(in the rows, 128 means zero)
Known rows, with every step that occurs
tega/firiki: [159 157 131 106 144 134  87 127 131 146 142  97  94 130 121 145 121 101
 174 106  95 119 133 150 147 126 100 127 115 158  66 136 168 126 116 133
 132  98 130 132 126 108 148 153]
tega/sise: [135 163 118 103 134 116 133 104 156 171 124 100 114 159 125 123 125 136
 153 121 116 150 108 144 128 171 143 104  99 126 108 143 149 150 140 109
 153  92 144 162 133  86 119 169]
vado/zisop: [112 137 155  91 160 106 108 128 158 140 130 126 119 164  67 157 143 132
 151 138 113 145 123 163 141 136  76 105 103 152  94 168 148 132 120 141
 164  80 123 147 148 133 140 152]
vado/zisop/kabur/sise: [119 153 163 116 160 116 109 136 174 177 138 131 136 167  61 156 100 172
 146 126 140 101 130 176 117 130  88 109 122 124 115 170 106 154  82 143
 139  74 106 145 152 120 136 183]
zisop/vado/luza/mipep: [136 146 106 161 160 151 129 197 144 117 182  74 123 117  64 149 138 107
 160 135 153 193 130 128 122 104 126 146  93 163 151  94  95 117  83 186
 181  94 180  93 150 121  80 157]
kabur/sise/vado/luza/mipep: [134 103  70 146 137 113 139 172 128 138 160  76 136 145 102 146  47 140
 130 140 177 186  85 106 122  89 131 120 122  76 155 124 104 123 108 159
 161 113 167 104 153 154 124 161]
kabur/sise/tega: [127 138 114 162  95 136  87 158 137 174 135 100 143 141 120 166  78 168
 144 124 123 136 101 139  84 126 150 134 151  94  82 144 150 139 131  98
 122 107 142 142 137  58 133 192]
zisop/kabur/ranuf/tega/vigub: [160 138 147 126  70 137  60 142 146 105 140 139 131 128 135 163 166 189
 181 138 131  93 135 123 108  78 114 143 111 183 117 138 105 130  62 134
  93 106 106 112 177 119  77 140]
zisop/kabur/ranuf/tega/sise/vado: [173 129 145 116  93 108 159 126 171 122 158 122 104 100 202 144  84 191
 162 136 153 117 128 115 142 112 102 122 131 137 134 162 118 133 154 152
  82 101  68 158 144 113 107 128]
vado/sise/tega/vigub/kiruk/firiki: [135 138  48 124   8 114 124 146  64 121 131  80 162 163 114 150 148 127
 104 157  99 148 145 137 108 150 181 137  83 173 118 167 150 140 157 130
 141 161 128 167 176 127  94 164]
ranuf/tega/sise/vado: [146 123 106  86 111 107 159 111 183 122 144 117 117 136 183 132  95 170
 125 130 121 157  93  98 144 141 139 127 118 147 122 125 171 131 161 132
 125  98 106 151 137 114 141 122]
vigub/kiruk/firiki/tega/ranuf/kabur: [137 198 129  90 127 132 103  93 135 112  90 145 163  79  52 111 144 143
 155 102 107  97 132 185 140 119 198 151  84 162  58 150 177  79 141 165
 120 192 121 172  92  80 168  81]
kabur/zisop/vado/luza: [150 129 147 153 198 175 110 165 154 123 224  95 113 119  66 173 112 104
 160 101 128 170 130 125 111 132 130  84 120 153 128 106  50 108  68 164
 160  62 140 123 155 103 105 150]
naso/tega/firiki: [160 172 122 111 114 126  86 145 116 141 128 131 102 123 111 140 125  87
 168  91 109  79 131 145 135 137 102 127 152 155  47 125 158 125 140 129
 146 113 127 111 113  91 148 123]
ranuf/kabur: [121 181 106  92 161 149  84 133 151 114 105 122 133 117  84 119 125 137
 180 140 121 111 127 183 115 140 131 147  88 118  99 155 142 122 112 135
 161 152 136 135 151 112 137 152]
sise/vado: [134 138  83  95 142 112 116 133 153 110 125 111 123 128 139 135  71 146
 164 126 134 150 112 121 139 116 120 140 146 126  86 163 165 122 127 127
 132 112 130 154 136 134 122 130]
sise/vado/zisop: [120 113 119  84 156  92 134 120 159 109 131 126 111 142  97 160  81 139
 148 151 127 153 114 145 153 123  62  97 141 135  98 187 159 134 141 151
 152  94 107 169 139 162 143 126]
kiruk/firiki: [117 178 144 113 154 107 117 142 140 134 125 105 166 157 127 145 152 118
 137 122 103 165 161 132 141 145 126 161  98 135  72 137 154 104  95 153
 121 124 141 137 144 103 110 163]
vigub/kiruk/firiki/tega/sise: [155 166 125 125  87 110 164 112 141 157 137 106 162 149 109 131 152 150
 128 107 123 151 127 133 128 166 216 114  81 137  92 136 169  89 178 138
 147 134 106 170  98  57 118 137]
kiruk/firiki/tega/ranuf: [122 175 152 120 128 113  87 109 151 144  96 151 159 105 101 137 158 139
 140  98  87 119 138 143 148 122 160 135 128 175  38 126 189  91 115 144
  71 130 167 158  83  52 130  82]
naso/tega/firiki/kiruk/vigub: [143 155 129 142 123 147  87 108 104 145 121 144  97 124  65 145 109  43
 154  64 143  82 149 166 137 141 107 137 116 107  53 131 160 112 146 123
 112 148 116 108  96 124 133 156]
kudime/mipep: [106 171 100  98 171 103  97 126 161 138 146 104 134 158  90 133 138 127
 172 109 153 132  87 157 110 131 126 127 101 127  57 152 163 128  98 120
 136 108 157 147 144 101 122 169]
soka/kabur/zisop: [126 122 141 153 164 142 100 140 123 129 149 122 123 137  62 166 122 159
 165  64 104 135 115 160 153 163  86 112 102 149  93 152  96  84 100 103
 137 109 107 136 161  93 127 165]
vado/zisop/kabur/ranuf/tega: [142 133 218 115 133 110 110 157 177 118 163 146 116 125 103 178 155 190
 163 142 137  98 158 159 137  86  41 133 102 178 123 159 105 108 110 169
 111  79  64 124 171 130 128 138]
firiki/tega/sise/vado/luza: [156 123  69 157  97 139 160 117 165 150 145  97 113 133 147 137  93 146
 138 141 134 162  77 116 116 142 185  41 131  90 110 124 136 118 183 119
 147  71 162 135 100 103 107  90]
soka/kabur/ranuf: [140 137 144 162 122 105 111 134 121 141 115 111  92 118 104 175 128 163
 190  98 119 152 133 169 144 136  71 135 112 132  97 164 101  79 111 100
 115 116 110 146 158  86 103 155]
zisop/kabur: [138 195 119 121 148 147  99 157 162 141 128 111 134 147 108 118 134 163
 183 114 132 100 145 154 125 114 127 159 109 144  81 155 137 132  97 126
 128  92 131 132 152 113  97 165]
luza/mipep: [120 143 115 116 133 118 100 178 126 118 129 107 147 137  77 130 137 139
 165 129 146 145 129 128 137 110 106 174  84 150 120 136 156 118 117 151
 158 142 158 118 155 117 107 170]
kabur/ranuf/tega/firiki: [182 119 194 107 118 114  86 145 141 124 171 121  86  98 158 186 135 137
 168 118 102 111 147 126 146  84  70 147 109 177  96 115 138  87 123 154
  96 102  85 118 145  89 157 130]
soka/kabur/sise: [118 145 109 151 136 116 107 128 143 178 108 114 124 160  86 163 104 175
 149  75 114 157  96 165 128 156 125 141 117 115 105 136 110 109  85  82
 132 104 130 132 153  70 129 183]
naso/tega/ranuf: [134 192 116  85 129 114  76 116 136 140  83 165 114 115  78 114 127 115
 173  81 117  91 114 158 139 120 125 137 163 167  40 132 159 133 123 119
 122 111 170 143 109  87 151  90]
tega/vigub/kiruk: [151 150  68  83  85 131  80 115 121 119 118  97 126 171  64 128 141 142
 179 112 131 141  92 136 110 111 185 127  94 171  99 156 146 137  94 104
 182 111 132 155 158 141 106 160]
soka/kabur/sise/tega: [122 136 102 205  82 137 109 150 118 182 113  93 126 145 104 181  91 190
 144  92 107 149  90 166 106 156 128 138 139 100  80 142 132 115 131  77
 119 105 135 140 142  52 124 192]
zisop/vado/sise/tega: [135 141  78 147  85 146 122 183 125 130 166  98 118  95 125 165 113 133
 134 147 103 137 149 144  99 149 127 154 133 188 132 142 135 152 157 139
 129 131 139 160 156  60  92 149]
ranuf/kabur/zisop/vado: [134 145 154 109 202 181  83 139 153  90 181 141 133  65  53 148 100 121
 185 114 121 108 138 164 112 154 115 121 115 152 128 145  85 127  79 177
 158 167 101 147 150  81 122 150]
soka/kabur: [122 163 106 150 139 123 112 136 136 141 102 106 113 152  90 151 146 161
 169  84 104 152 113 171 151 157 108 150  98 151  83 145 139  97 106  91
 144  98 136 131 153 100 115 160]
vigub/kiruk/firiki/tega/naso: [151 181 112 114  80 134 111 179 172 125 116 126 162 128  94 130 161 133
 125  85 108 151 129 105 150 134 200 164 105 154  84 117 132  66 149 150
 134 151  94 103 103  61 112 117]
sise/vado/zisop/kabur/soka: [130 113 135 117 139 110 149 139 174 104 140 134 116 127 107 137  64 130
 139 169 149 131 122 154 145 125  30 105 155 141 123 185 101 155 124 156
 131 102  79 149 162 188 100 151]
zisop/vado/luza: [146 164 113 145 173 160 120 164 171 136 174  78 109 129  91 155 136 111
 161 122 125 187 126 137 108 120 146 123 112 154 116 101  93 121  72 153
 167  53 167 114 145 105  89 145]
vigub/kiruk/firiki: [139 181 126  96 139 105 140 143 134 128 138  85 159 163  93 134 142 127
 141 102 127 169 150 138 145 126 169 177  77 149  81 152 153  85 121 152
 150 125 110 158 147 124 127 170]
sise/vado/luza: [146 142  66 123 148 131 134 148 155 122 147  78 112 148 134 141  83 124
 151 139 141 182 103 120 126 106 139 103 125  99 102 138 121 110 124 132
 153  69 156 120 150 169 119 126]
naso/tega/sise/vado: [146 152  74 103  88  98 160 111 139 133 112 131 116 133 156 116  69 121
 150 116 144 124  93 118 132 170 132  93 174 107  90 154 150 155 182 122
 148 121 126 160 108  99 122 114]
kabur/zisop/vado: [140 129 159 121 190 156  92 148 155 112 202 130 128  96  70 167 101 122
 173  91 123 138 136 126 122 137 112 119 140 176 114 133  94 120  74 157
 138 108 113 155 144  73 105 156]
firiki/kiruk: [126 153 113 103 147 118  88 108 159 124 143 128 126 161  75 150 130 121
 147 105 154 161 138 145 141 103 145 127  84 132  74 138 142 106  95 121
 114 118 139 151 140 119 114 156]
ranuf/kabur/sise: [118 165 112  99 162 138  79 124 158 150 111 126 142 126  81 135  83 155
 160 131 132 113 106 177  92 140 151 144 108  82 125 146 119 137  88 128
 154 160 133 136 151  86 155 175]
vado/luza/mipep: [130 145  99 147 147 140 119 190 130 129 152  73 132 157  70 132 150 121
 152 141 150 177 119 131 126 102 123 133  65 126 135 111 115 102 113 156
 184  96 189  83 170 149 104 163]

Rows
[162 126 179 104 103  98 125 121 161 148 158 120  99 123 160 163 143 170
 149 132 123 145 123 117 127 131 113 122  93 145 134 124 121 116 145 130
 112 101 103 143 149  70 126 144] | kabur/ranuf/tega/sise
[121 180 121  96 139 156  54  97 161 123  74 171 132  63  58 111 133 158
 185 118 104  68 108 191 120 112 161 124 116 154  61 143 175 113 128 127
 115 163 159 153  93  62 160  69] | firiki/tega/ranuf/kabur
[151 124 178 105 121 103  87 162 162 116 158 135 116 116 137 173 145 178
 165 128 128 136 139 120 121  82 101 167 108 162 115 123 126  82 117 140
 109 103  99 120 168  87 128 136] | kabur/ranuf/tega
[146 124  27 114   4 139  98 148  76 127 128  88 125 153  93 142 127 147
 138 151 115 119 110 143  92 132 183 127  96 179 126 168 149 157 172  97
 170 141 130 167 181 129 106 157] | vado/sise/tega/vigub/kiruk
[170 100 142  97  94  87 153 114 161 119 156 123  98 105 198 157  79 173
 146 142 141 154 110  99 139 120 101 111 130 131 138 147 131 122 167 141
 101 110  82 164 139 100 129 120] | kabur/ranuf/tega/sise/vado
[158 165 122 110 115 119  88 106 118 124 141 150 103 134  84 157 125  67
 144  77 147  98 144 147 151 115 115 104 128 148  39 123 150 112 120 141
 119 132 123 124 106 103 149 122] | naso/tega/firiki/kiruk
[143 148 114  82  72 111 104 130 132  92 138 107 172 180 109 151 190 154
 118 120 108 161 123 105 131 108 191 176  70 201 105 116 160 100  79 149
 141 127 102 121 169 136 117 147] | ranuf/tega/vigub/kiruk/firiki
[123 110 123  83 135  89 176  81 159 139 127 115  94 151 126 140  74 131
 136 154 125 163  96 145 157 176  72  51 126 117 118 184 154 166 169 142
 153  90 110 192 124 148 143 137] | tega/sise/vado/zisop
[162 139 121 153  94 147  88 113 113 135 162 100  95 126 112 179 110  93
 141 106 128 129 137 152 142 103 119 101 110 129  36 136 178 119 146 133
  88 119 130 152 107 103 137 163] | sise/tega/firiki/kiruk
[120 193 119  67 174 143  72  91 153 126  75 139 112  89  67 102 116 130
 183 120 107  97 118 199 142 123 126 140 100 144  73 156 157 142  98 136
 126 154 160 163 127 110 167 112] | tega/ranuf/kabur
[118 193 114  76 136 125  61  94 143 152  67 175 129  91  56 110  80 130
 165  95 128  62  96 194 106 135 146 130 160 109  81 138 121 153  96 123
 128 176 152 139 111  65 186 108] | naso/tega/ranuf/kabur/sise
[128 160 144 144 100 109 141 109 149 163 124 125 163 142 138 142 166 138
 121 122 101 147 135 127 127 186 174 102 101 130  82 123 169 105 150 137
 111 130 146 153  97  40 101 130] | kiruk/firiki/tega/sise
[111 144 123 136 160 145  92 109 140 140 118 129 121 151  53 142 115  97
 150  94 153 142 146 163 127 128 134 159  71  90  87 152 154 109 113 108
 107 137 129 136 133 141 101 191] | firiki/kiruk/vigub
[114 190 142 108 140 134  79  94 147 121  74 164 168  72  82 121 153 136
 147 121  87  92 140 183 135 134 160 136 109 150  52 138 180  95 111 165
  89 187 158 155  90  62 150  74] | kiruk/firiki/tega/ranuf/kabur
[146 120 160 122 142 152  85 107 150 131 154 132  99 129  93 164 135  92
 130  79 122 112 148 148 152 106 114 173  58 143  81 106 178  93 121 135
  91 126  93  99 125 141 150 164] | ranuf/tega/firiki/kiruk/vigub
[141 135  74 162 135 138 148 185 143 140 159  77 140 139 105 131  47 161
 142 133 195 148 108 125 122  81 131 130 120  80 157 137  85 133  97 174
 144 104 150 100 153 162 104 168] | zisop/kabur/sise/vado/luza/mipep
[158 147 129 100 148 127  87  96 136 133 159 113  89 138  92 163 121  80
 147  93 131 134 144 150 164 100 113 106  87 145  60 130 159 115  98 143
 107 118 127 148 117 119 144 154] | tega/firiki/kiruk
[123 211 111  71 139 137  72 106 136 116  62 174 123  81  62  96 123 114
 180 105 118  61 114 195 128 137 127 136 142 149  56 148 149 141 122 136
 141 166 157 141 112  93 171  83] | naso/tega/ranuf/kabur
[132 152 148 124 149 181  62 112 117 116 129 136 124  59  65 134  82 142
 177 111 101  75 114 187 121 130 112  95 127 129  63 171 138 136 143 138
 105 166 137 176 127  89 171 127] | sise/tega/ranuf/kabur/zisop
[160 140 164  93  95 125  78 188 196 113 135 140 100 109 146 159 148 154
 146 118 111 150 131  91 148 100  93 171 120 165 130 107  85  91 111 147
 102 120  91  75 156  71 122 126] | kabur/ranuf/tega/naso
[132 107 135 208 174 171 140 191 112 109 207  82 117 111  25 180 129 125
 155  79 138 190 119 147 148 143  80 114  84 170 158 100  42  78  74 174
 171 104 144  96 163 111  84 162] | soka/kabur/zisop/vado/luza/mipep
[119 169 158 110 159 128 117 139 169 142 132 127 126 158  66 142 142 158
 166 132 128  99 146 179 136 129  71 119 106 156  93 177 132 137 105 150
 146  73 112 145 152 147 117 159] | vado/zisop/kabur
[157 134  71 118  49 145  60 125 128 119 118 131 147 146  57 142 155 170
 180 116 128 113  86 127  92 101 222 110 108 178  85 140 165 108 124  96
 169 124 131 143 127  93  96 116] | firiki/tega/vigub/kiruk
[131 140 124  99 137 111 184  90 169 145 127 112 101 148 124 128  78 154
 146 148 138 118 118 160 157 167  69  66 127 124 119 198 138 180 157 153
 136  80  94 187 126 161 123 146] | tega/sise/vado/zisop/kabur
[140 170  99 141  73 165  81 194 159 134 103 102 116 122 131 133 124 131
 142 118  99 147 111 115 129 139 126 148 142 126  73 130 134 132 154 118
 121 116 136 100 127  76 105 159] | sise/tega/naso
[150 167  61  90  51 123  78 133 104 111 107 133 137 163  59 125 144 124
 174 100 145 104  93 133  99 122 187 124 134 173  81 145 138 137 117 103
 196 130 128 128 145 122 107 128] | naso/tega/vigub/kiruk
[119 127 123 169  55 144  79 126 126 170 120 116 144 168  77 176 109 173
 138 155 123  92  99 169  77 129 106  69 152 124 101 178 124 196  87 119
 123  89 129 148 149 120 100 188] | vado/zisop/kabur/sise/tega/vigub
[154 132  90 136  66 140 109 162  87 151 152  86  88 109 148 162 110 109
 134 141  84  94 149 158 128 144 100 131 113 162  94 145 168 145 193 126
 126 123 132 148 148  91 146 149] | vado/sise/tega/firiki
[148 103  67 169  82 131 170 147 134 133 148  95 130 124 124 132  98 145
 133 151 161 168  78 104 127 129 162  61 110  99 143 118 144 112 189 153
 162 114 174 119 107 116  99 106] | firiki/tega/sise/vado/luza/mipep
[163 141 154  90 129 132  86 145 161 128 162 116 105 126 140 160 153 138
 147 104  87 110 128 127 151 105 112 160  98 192  77  99 180 105 119 143
 125  88 106  98 141 103 165 130] | ranuf/tega/firiki
[137 113  93 165  75 163 108 126  78 156 148  99  85 115  97 166  95  66
 114 118 116  97 170 182 127 149 101 139  74 118  95 157 168 133 199 115
  85 162 118 142 131 132 129 184] | vado/sise/tega/firiki/kiruk/vigub
[131 154  92 118  95 142 107 139 124 138 136 118  96  64 110 145 104 123
 141 129  90 119 144 162 119 135 126 144 150 216 108 141 151 165 146 141
  98 125 164 190 131  64 123 112] | zisop/vado/sise/tega/ranuf
[145 126 132 187 105 177  89 115  98 154 134  94  88 118  93 168  92  70
 152  97 125 111 151 170 127 129 109 134  97  93  45 148 189 118 169 116
  83 135 120 138 100 130 126 193] | sise/tega/firiki/kiruk/vigub
[132 121  65 137 138 124 145 179 129 104 151  71 127 138 109 135  89 127
 146 151 168 187 105 110 147  85 114 124 105 110 136 133 129 107 135 170
 167 106 171 106 151 182 109 139] | sise/vado/luza/mipep
[162 123 129 162  92 132  85 108 118 169 168 102 106 132 104 192  70 110
 124  98 140 127 121 148 121 105 135  96 129  96  58 131 156 134 121 125
  80 124 126 156 108  74 153 189] | kabur/sise/tega/firiki/kiruk
[167 101 197 135 131 135  86 108 129 130 166 136  78  97 106 190 116  96
 154  92 143 112 168 148 147  88  77 156  74 129  96 125 142  81 128 147
  62 141  69 116 133 128 140 163] | kabur/ranuf/tega/firiki/kiruk/vigub
[143 163 126  78 107 143  74 189 213 116 126 140 121 141 135 134 165 154
 125 104  96 150 109  95 151 115 132 187 106 179 114  87 123 105 109 134
 131 104 111  64 152  90 132 130] | ranuf/tega/naso
[128 140  72 133  65 132 109 178 108 146 141 101 124 131 132 148 120 146
 126 152 105 120 140 153 101 141 128 145 110 151 108 155 153 135 188 108
 131 131 144 150 170  91 116 156] | vado/sise/tega
[132 126 151 166 182 157 111 144 137 121 178 124 111  97  59 182 118 142
 170  58 105 152 128 154 147 172  86 126 126 184 114 131  80  96  73 131
 136 111 103 146 147  64  99 158] | soka/kabur/zisop/vado
[141 136  82  96 121 108 156  96 154 142 125  96 108 137 162 122  64 138
 150 128 134 158  97 120 142 161 129  97 135 108 109 165 160 159 160 118
 133 107 130 179 121 120 121 143] | tega/sise/vado
[136 106 117 153 110 162 112 185 108 122 213 118 127  81  98 184  91 128
 135 124 108 117 152 136 102 157 112 119 137 187 141 145  96 140 154 151
 126 137 110 165 166  59 105 155] | kabur/zisop/vado/sise/tega
[140 135 139 136 160 154  87  96 122 150 133 112  87 131  73 153 102  58
 154  81 131 115 155 166 149 130 106 142  76 107  72 142 165 112 117 125
 100 136 119 130 112 147 131 183] | tega/firiki/kiruk/vigub
[126  97 124 111 103  96 158  86 166 140 126 145 115 129 115 155  91 154
 134 152 120 130  85 136 137 167 111  32 140 130 105 171 174 139 197 135
 146 100 108 182  91  97 133  93] | firiki/tega/sise/vado/zisop
[146 125  73 131 150 127 133 143 163 160 154  84 122 155 128 157  40 140
 137 129 152 182  85 119 106 106 157  95 144  65 123 130  96 124 101 125
 143  67 155 125 148 139 137 146] | kabur/sise/vado/luza
[164 125 152  98  60  87 103 127 115  91 149 110 152 148 121 173 173 155
 139 131 124 160 142 104 127  91 156 161  79 183 119 135 124  86  83 159
 116 141  82 136 172 121 105 146] | kabur/ranuf/tega/vigub/kiruk/firiki
[125 140 170 124 150 123 122 145 172 132 145 137 119 151  69 138 124 127
 145 159 136 123 135 173 128 138  42 115 118 157 122 162  92 149 100 146
 146  85  98 129 168 158  99 177] | vado/zisop/kabur/soka
[141 165 103 122  89 157  64 178 194 133 104 151 131 118 106 132 152 145
 150 104  99 124 107 105 132 130 159 132 134 154  89 111 133  98 135 114
 129 127 135  83 105  45 105 103] | firiki/tega/naso
[139 180 124 126 147 140  93 148 169 178 133 116 141 151 100 136  93 178
 164 101 148 101 128 151 100 116 149 154 127 113 103 147 110 142  70 117
 117  94 130 133 150  87 113 188] | zisop/kabur/sise
[144 122 167 149 108 105 109 153 146 117 135 131 102 119 125 188 158 200
 162  98 112 150 126 146 150 112  79 167  95 171 111 125 112  57 114 111
 105 108  86 115 171  80 119 136] | soka/kabur/ranuf/tega
[127 172  92 136  83 175  72 175 166 146  92 113 129 104 110 135  76 143
 132 135 109 118  94 148  96 156 145 144 139  70 116 138  99 149 133 124
 130 177 125  96 128  53 144 178] | ranuf/kabur/sise/tega/naso
[155 139  90 120  78  98 193 101 137 127 135 105 156 129 143 131  94 151
 126 116 132 159 111 110 145 156 205 106 116 123  94 158 180  96 203 148
 129 146  92 191  85  86 122 113] | vigub/kiruk/firiki/tega/sise/vado
[135 127 147  87 121 110 180 110 195 124 150 130 114 144 149 141 112 184
 121 145 133 118 111 139 157 143  81  97 112 161 130 162 152 157 161 163
 132  73  72 155 138 155 140 123] | ranuf/tega/sise/vado/zisop/kabur
